Each row comes from the steps of one path. Every step used is in the known rows, and no mark comes twice. Write the path behind each row, first mark first.
(in the rows, 128 means zero)
Known rows
dimuvaf-fufol-mopopid-vugin-nuzenu: [134 173 110  81 123 120  90  67 168 124 153 111 146 123 146 125 126 165
 136  83  77 143 126 101 107 146 130 168 144 121 132 126 143 165  90 130
 145]
dimuvaf-fufol-depedu-guzube-mopopid: [107 145 118 111  85 125  98 130 167 120 129 109 141 118 127 182 125 174
 151 100 126 167 178 124 116 143 121 140 168 127  97 110 132 137  71 133
 181]
depedu-vugin-mopopid-fufol: [130 219 132  76 106 118  75 112 114 146 159 121 142 126 133 125 136 170
 135 155 108 125 146 128 127 139  97 168 130 122 144 130 156 135 126 126
 136]
depedu-fufol-mopopid-disis: [132 186 124 165 116 129 126 137 163 133 159 111 139 126 131 126 105 142
 142 137 134 174 158 132 111 127 120 155 121 117 144 115 134 139 106 132
 159]
zarav-depedu-vugin: [133 138 124 130 105 128 120 122 121 137 142 120 135 126 107 133 116 158
 141 124  99 164 132 134 138 142 105 146 137 125 118 121 124 125 111 129
 141]
nuzenu-vugin-mopopid-dagar: [134 184 129  80 129 130 121 110 106 145 145 118 150 113 140 114 109  91
 114 136  99 110 127 120 137 139 105 163 119 134 154 119 139 149  98 124
 130]
zarav-depedu-dagar-mopopid: [134 143 127 126  97 123 123 117 153  94 140 119 131 118  96 119 119  62
 136 122 109 161 115 127 133 144 110 149 129 128 115 138 125 110 114 139
 136]
dagar-mopopid-zarav: [147  90 124 119 133 124 126  78 149  82 130 136 132 113 123 114 133 160
 115 139 133 137 124 120 118 138 130 158 108 124 135 132 138 114 132 138
 132]
mopopid-guzube-depedu-dagar: [116 107 135 161  96 135 120 151 136 132 118 112 145 115 111 129 125  87
 135 112 116 101 170 141  97 134 110 152 123 125 130 133 142 116 110 118
 163]
disis-mopopid-zarav-depedu: [161  29 107 111 130 116 118  79 132 111 110 127 145 113 106 124 114 142
 139 115 112 196 158 116 125 162 117 159 128 127 129 129 130 121 114 114
 136]
depedu-dagar: [124 134 144 116 103 127 126 119 137 139 132 116 133 129 116 131 119  70
 148 128 120 116 131 137 125 130 121 131 133 123 127 128 128 126 119 125
 141]
mopopid-fufol-dimuvaf: [125 212 122 106 143 111  88 132 158 133 138 124 137 122 115 113 174 143
 128 133 137 147 152 115 106 129 133 144 137 129 135 132 129 123 125 126
 138]
disis-mopopid: [136  69 131 103 124 119 125 123 116 107  95 126 129 125 112 130 116 120
 135 115 122 127 152 124 135 146 142 130 131 132 123 138 131 120 116 120
 128]
depedu-disis: [127 138 141 136 103 130 127 118 140 128 131 117 132 130 118 134 122 159
 131 134 123 100 136 141 126 126 123 138 132 125 128  72 137 124 118 131
 142]
dagar-mopopid-zarav-depedu-vugin-nuzenu: [155 116 118 111  99 114 107  58 134  93 136 114 139 113 114 125 132 181
 122  99  96 177 116 119 138 162 111 184 125 123 129 129 144 131 117 134
 140]
guzube-depedu-vugin-nuzenu: [130 159 132 106  82 118 115 118 105 127 110 101 133 124 128 126 140 155
 120  74  96 101 132 134 132 143 126 144 136 134 120 132 143 132 107 122
 160]
zarav-depedu-fufol-dimuvaf: [137 164 107 122 110 109 132 125 165 139 141 114 131 125  93 122 161 118
 142 122 118 222 155 119 121 132 117 138 154 128 125 133 116 123 100 129
 154]
depedu-guzube: [124 131 143 120 111 131 124 118 142 134 129 120 133 125 128 170 120 159
 137 132 123 113 170 139 127 133 120 136 131 126 117 125 135 124 121 128
 145]
vuga-guzube-mopopid: [112 138 124 153 120 120 131 142 130 115 129 117 114 111 139 110 134 129
 124 124 117 118 167 123 128 139 123 120 124 124 122 114 141 144 131 120
 130]
nuzenu-vugin-mopopid-fufol: [138 222 118  75 127 124  86 117 107 146 152 119 150 114 127 119 136 141
 121 137 111 127 144 116 135 133 104 163 122 136 151 122 153 141  99 126
 135]
disis-mopopid-guzube-depedu: [128  40 122 149 118 127 120 155 116 100  83 122 142 111 108 129 125 138
 123  99 117 113 191 128 109 150 131 151 120 136 127 142 144 111 107 113
 149]
nuzenu-vugin-mopopid-fufol-depedu-disis: [132 252 133  76  94 123  85 118 146 152 149 104 149 116 122 138 132 177
 133 136 115 155 158 123 137 146  93 169 147 126 151  57 151 135  81 131
 165]
guzube-mopopid: [114 133 119 143 116 127 131 135 123 117 125 120 128 124 127 124 139 124
 121 116 121 124 133 136 123 131 132 126 124 134 121 129 129 139 120 124
 139]
guzube-depedu-vugin-mopopid: [137 163 134  95  85 119 118 125 105 135 135 117 133 123 128 112 142 158
 119 128  99  98 143 136 129 144 104 144 134 132 125 133 145 124 107 127
 160]
dagar-mopopid: [130 131 129 124 126 125 130 124 138  81 126 133 122 120 119 118 132 129
 113 130 130 121 115 124 132 132 136 138 117 131 123 140 131 114 128 143
 124]
dimuvaf-fufol-mopopid-vugin: [132 158 113  92 135 130 100  80 178 123 159 125 148 121 134 119 113 174
 142 121  84 139 138 108  97 136 127 159 139 119 128 123 132 145  90 136
 152]
vugin-mopopid: [137 148 127 105 119 120 120 122 121 138 146 131 126 130 140 123 143 122
 123 143 124 130 125 122 134 140 110 137 132 127 137 133 141 141 129 126
 124]
guzube-mopopid-disis: [111 151 117 218 123 138 117 150 124 115 124 119 138 120 132 120 134 141
 120 124 122 123 134 139 109 131 123 149 115 132 131 110 137 146 123 122
 144]
disis-mopopid-guzube-depedu-vugin: [126  46 136 138  98 128 115 146 103 106  86 114 147 112  98 135 114 179
 133 106 101  96 199 137 115 153 128 161 125 131 124 138 149 108  97 116
 164]
nuzenu-vugin-mopopid: [143 158 127  95 118 125 128 118 101 144 142 122 138 118 123 121 135 133
 120 131 111 115 132 120 150 137 112 142 129 139 143 119 141 144  90 130
 137]
depedu-zarav: [141 130 131 115 104 126 124 119 132 135 131 121 133 123 119 135 120 168
 143 134 123 162 141 135 126 140 120 134 132 123 125 104 132 124 117 129
 142]
depedu-dagar-mopopid: [126 138 146 112 101 123 127 115 148  92 130 121 126 122 106 120 122  71
 133 131 122 108 118 132 128 134 129 140 122 127 122 139 132 111 120 140
 138]
disis-mopopid-guzube: [126  31 128 148 133 127 118 144 119 108  96 128 139 119 110 145 117 142
 137 122 126 128 183 126 122 148 135 153 122 128 137 137 142 125 119 115
 127]
dimuvaf-fufol-depedu-zarav-mopopid: [146 148 102  29  96 122  80 125 167 133 105 118 145 117 109 147 115 178
 162 112 119 224 138 107 108 158 110 149 182 119 110  98 120 132  67 136
 168]
dimuvaf-fufol: [129 119 110 111 121 124  99 121 133 119 139 128 140 126 119 131 121 141
 141 115 127 130 127 111 115 120 129 138 150 129 114 123 135 132  93 135
 138]
vuga-guzube-depedu-disis-mopopid: [133  92 139 121  91 110 126 130 134  96  89 106 122 107 114 107 113 154
 129 108 105  79 205 125 125 152 125 133 133 127 115  74 153 107 103 117
 155]
dimuvaf-fufol-depedu-dagar: [120 145 129  92  89 122  95 124 168 135 135 112 140 126 114 146 113  88
 170 109 129 173 135 113 119 138 118 135 174 118 113 112 124 128  77 134
 168]
vuga-beves: [134 154 124 131 148 119 134 126 142 128 150 138 136 123 109 132 127 121
 130 137 122 122 114 119 166 125 119 116 130 125 136 113 139 134 140 126
 138]
mopopid-zarav-depedu: [152  90 103 136 133 125 120  84 145 132 143 131 144 117 121 123 125 149
 132 127 118 197 133 122 118 144 104 157 125 122 132 120 125 129 126 121
 135]
dimuvaf-fufol-depedu-zarav-mopopid-dagar: [137 173 103  15 106 125  73 117 170 131 109 114 158 113 124 139  90 135
 158 115 108 220 135 105  95 159 103 169 172 115 121  98 117 138  73 129
 161]
dagar-mopopid-guzube-depedu: [122 102 120 171 120 132 124 155 136  75 114 129 133 107 115 117 140 146
 100 114 125 108 156 127 105 137 125 160 105 133 126 145 145 102 119 136
 146]

Which path is each row?
[152 112 116 114 100 118 105  62 124 139 138 108 145 120 124 134 128 180
 137  97  94 183 128 125 134 158 103 174 135 121 134 117 140 145 116 118
 144]
mopopid-zarav-depedu-vugin-nuzenu
[119 111 131 182  98 139 121 150 138 121 118 113 144 117 114 133 130 177
 118 118 119  87 176 145  98 129 112 161 122 126 131  78 151 114 109 124
 164]
mopopid-guzube-depedu-disis
[124 223 123  33 114 126  68 130 177 143 105 115 146 118 129 176 123 163
 145 126 120 187 182 126 105 152 101 166 151 119 124 128 129 125 111 123
 160]
zarav-mopopid-fufol-depedu-guzube
[140 175 126 169 125 135 113 134 103 143 143 121 149 114 129 116 130 148
 118 140 112 113 131 122 136 137 103 164 119 136 152 101 150 150  93 128
 142]
nuzenu-vugin-mopopid-disis
[152  37 137 106 109 120 121  66 142 108 103 117 146 119 105 133 111 183
 139 132 119 115 169 134 119 149 130 160 127 122 136  76 146 117 111 120
 150]
depedu-disis-mopopid-zarav
[134 153 124  79 140 102  87 127 144 111 105 121 139 118 100 115 164 136
 135 121 131 146 175 111 113 148 146 146 139 133 131 141 132 116 114 118
 139]
disis-mopopid-fufol-dimuvaf
[164 107  87  96 133 117  97  79 173 124 180 127 153 114 119 118 107 168
 144 112 127 209 142 100 105 151 113 163 144 116 121 116 125 142  81 133
 156]
dimuvaf-fufol-mopopid-zarav-depedu
[132 169 118 111  99 108 138 136 156 128 116 109 132 121 102 109 174 124
 126 109 124 154 167 126 104 123 132 127 147 134 123 140 124 108  94 128
 177]
guzube-depedu-fufol-dimuvaf
[121 203 138  93 108 122  85 115 154  93 140 118 138 117 110 118 123  79
 136 136 122 121 131 128 114 129 121 160 115 124 130 142 143 107 128 137
 135]
depedu-dagar-mopopid-fufol
[112 137 133 136  97 129 127 125 136 123 126 113 134 121 127 166 130 157
 128 119 115 109 174 148 123 136 124 135 127 132 110 127 135 134 113 125
 155]
depedu-guzube-mopopid
[106 159 121 128 125 132 124 129 128 116 129 116 141 118 144 117 113  82
 115 120 110 119 130 135 111 133 125 146 115 129 132 130 127 145 127 119
 131]
guzube-mopopid-dagar
[124 171 144 100  89 118 113 118 134 141 116 103 124 130 136 154 133 164
 143  90 114 171 128 126 150 158 123 141 156 121 128 115 131 144 110 126
 153]
fufol-depedu-vugin-nuzenu
[127 159 127 118 123 125 115  67 150  85 111 120 129 118 140 120 148 148
 109 102  70 124 105 118 125 145 129 171 114 129 138 141 148 137 135 134
 120]
dagar-mopopid-vugin-nuzenu
[122 145 127  93  94 125  94 126 147 131 134 116 139 126 116 150 114 185
 160 113 121 168 140 115 128 139 122 143 173 120 111 108 128 128  75 139
 168]
dimuvaf-fufol-depedu-vugin
[150 138 118  53 109 126 110 121 135 136 102 122 138 121 110 130 121 160
 140 132 109 167 134 130 113 149 114 146 140 125 125 114 124 130 109 126
 142]
depedu-zarav-mopopid
[142 138 122 117  91 125 127 131 129 125 117 117 134 115 117 119 128 165
 130 113 115 149 152 138 113 142 117 131 130 130 116 109 132 110 107 127
 164]
guzube-depedu-zarav
[121 155 145 112 102 128 123 131 143 140 123 117 126 129 124 147 121 173
 149 128 122 167 140 133 140 147 120 133 151 118 125 113 121 124 110 133
 157]
fufol-depedu-vugin
[125 176 138  55  92 107  69 113 126 121  96  97 138 123 125 155 123 166
 153  83 107 184 165 117 144 170 128 164 152 123 133 127 146 133 107 116
 152]
disis-mopopid-fufol-depedu-vugin-nuzenu
[130 161 126 110 113 110 135 124 161 137 129 115 129 129 104 124 165 127
 139 131 133 168 157 124 118 122 135 129 149 127 132 135 124 122 105 131
 155]
depedu-fufol-dimuvaf
[135 172 130 181 139 131 120 148 154 128 156 123 136 123 139 117 112 149
 129 134 139 138 137 127 113 141 126 147 115 120 139 110 129 144 119 129
 144]
fufol-mopopid-disis
[147 167 115  48 105 127  94  62 148 138  87 109 146 117 131 132 136 177
 138 102  49 170 122 124 106 163 106 178 139 123 140 115 140 155 117 118
 139]
depedu-zarav-mopopid-vugin-nuzenu
[140 200 104  98 103 119 121  66 177 142 155  97 140 123 136 130 122 135
 143  90  58 230 144 118 119 152 104 174 133 118 144 134 135 157 107 122
 150]
zarav-depedu-fufol-mopopid-vugin-nuzenu
[144 172 107 104 108 119 136 124 165 138 170 112 131 126 116 128 106 116
 146 118 120 228 154 125 127 139 111 140 135 119 128 133 118 134  99 131
 153]
zarav-depedu-fufol-mopopid
[155 103 107  82 135 119 101  79 168 122 170 127 148 119 130 119 110 177
 140 120 141 155 145 105 102 140 131 155 139 116 127 116 132 141  85 134
 158]
dimuvaf-fufol-mopopid-zarav
[128 151 141 105  95 118 113 106 107 136 123 107 129 132 129 141 132 158
 134  96 103 115 121 132 145 141 129 145 139 127 129 127 142 144 118 125
 137]
depedu-vugin-nuzenu
[140 119 106 128  88 119 109  69 120 129 135 101 144 116 123 131 138 176
 130  85  86 180 132 133 130 162 107 172 132 127 127 119 141 157 110 115
 155]
guzube-mopopid-zarav-depedu-vugin-nuzenu
[138 145 113  88 128 121 105 125 157 121 167 124 137 126 127 124 110 146
 141 112 137 140 135 107 116 134 138 134 147 122 116 125 126 140  82 138
 149]
dimuvaf-fufol-mopopid
[140  96  94 151 120 127 124  91 140 121 139 123 143 113 120 118 136 146
 124 116 110 192 137 130 113 147 107 155 122 127 126 120 127 141 118 118
 146]
guzube-mopopid-zarav-depedu
[133 136 124 133 107 129 120 120 146 137 140 120 137 121 119 169 116 150
 140 122 110 167 168 136 130 143 102 145 137 126 110 124 127 124 114 127
 143]
zarav-depedu-guzube
[133 180 131 170  91 131 103 141 106 133 134 117 143 119 132 109 138 175
 119 135 101  98 143 136 114 145  95 167 125 131 136 115 154 131 108 125
 165]
guzube-depedu-vugin-mopopid-disis
[166 134  97  87  99 122 126  64 126 156 160 112 157 111 109 125 124 147
 136 134  94 218 157 118 137 141  81 177 131 129 153 117 147 140  78 125
 158]
nuzenu-vugin-mopopid-zarav-depedu-fufol
[135 231 121  82 134 102  80 126 149 143 156 126 135 124 125 107 191 136
 122 148 133 149 148 109 111 142 114 152 140 129 144 136 140 134 125 124
 135]
vugin-mopopid-fufol-dimuvaf
[149 152 115  64  99 116 111 137 140 125  93 114 126 101 121 101 123 160
 131 118  96 147 177 119 104 158 102 137 139 121 115 105 136 121 107 120
 155]
vuga-guzube-depedu-zarav-mopopid
[109 157 122 228 124 130 116 157 132 113 129 116 124 107 144 106 129 147
 123 133 118 117 167 125 114 139 115 144 114 123 131  95 150 150 133 118
 134]
vuga-guzube-mopopid-disis
[131 169 141 169 104 131 101 128 110 142 148 122 141 128 133 124 130 178
 133 157 109 111 133 134 127 143  98 169 128 123 144 110 153 145 120 128
 142]
depedu-vugin-mopopid-disis
[124 156 126 121 123 128 112  71 139 131 114 115 136 125 149 130 143 146
 124  99  68 132 118 122 121 141 121 161 126 126 144 130 144 153 137 119
 125]
mopopid-vugin-nuzenu
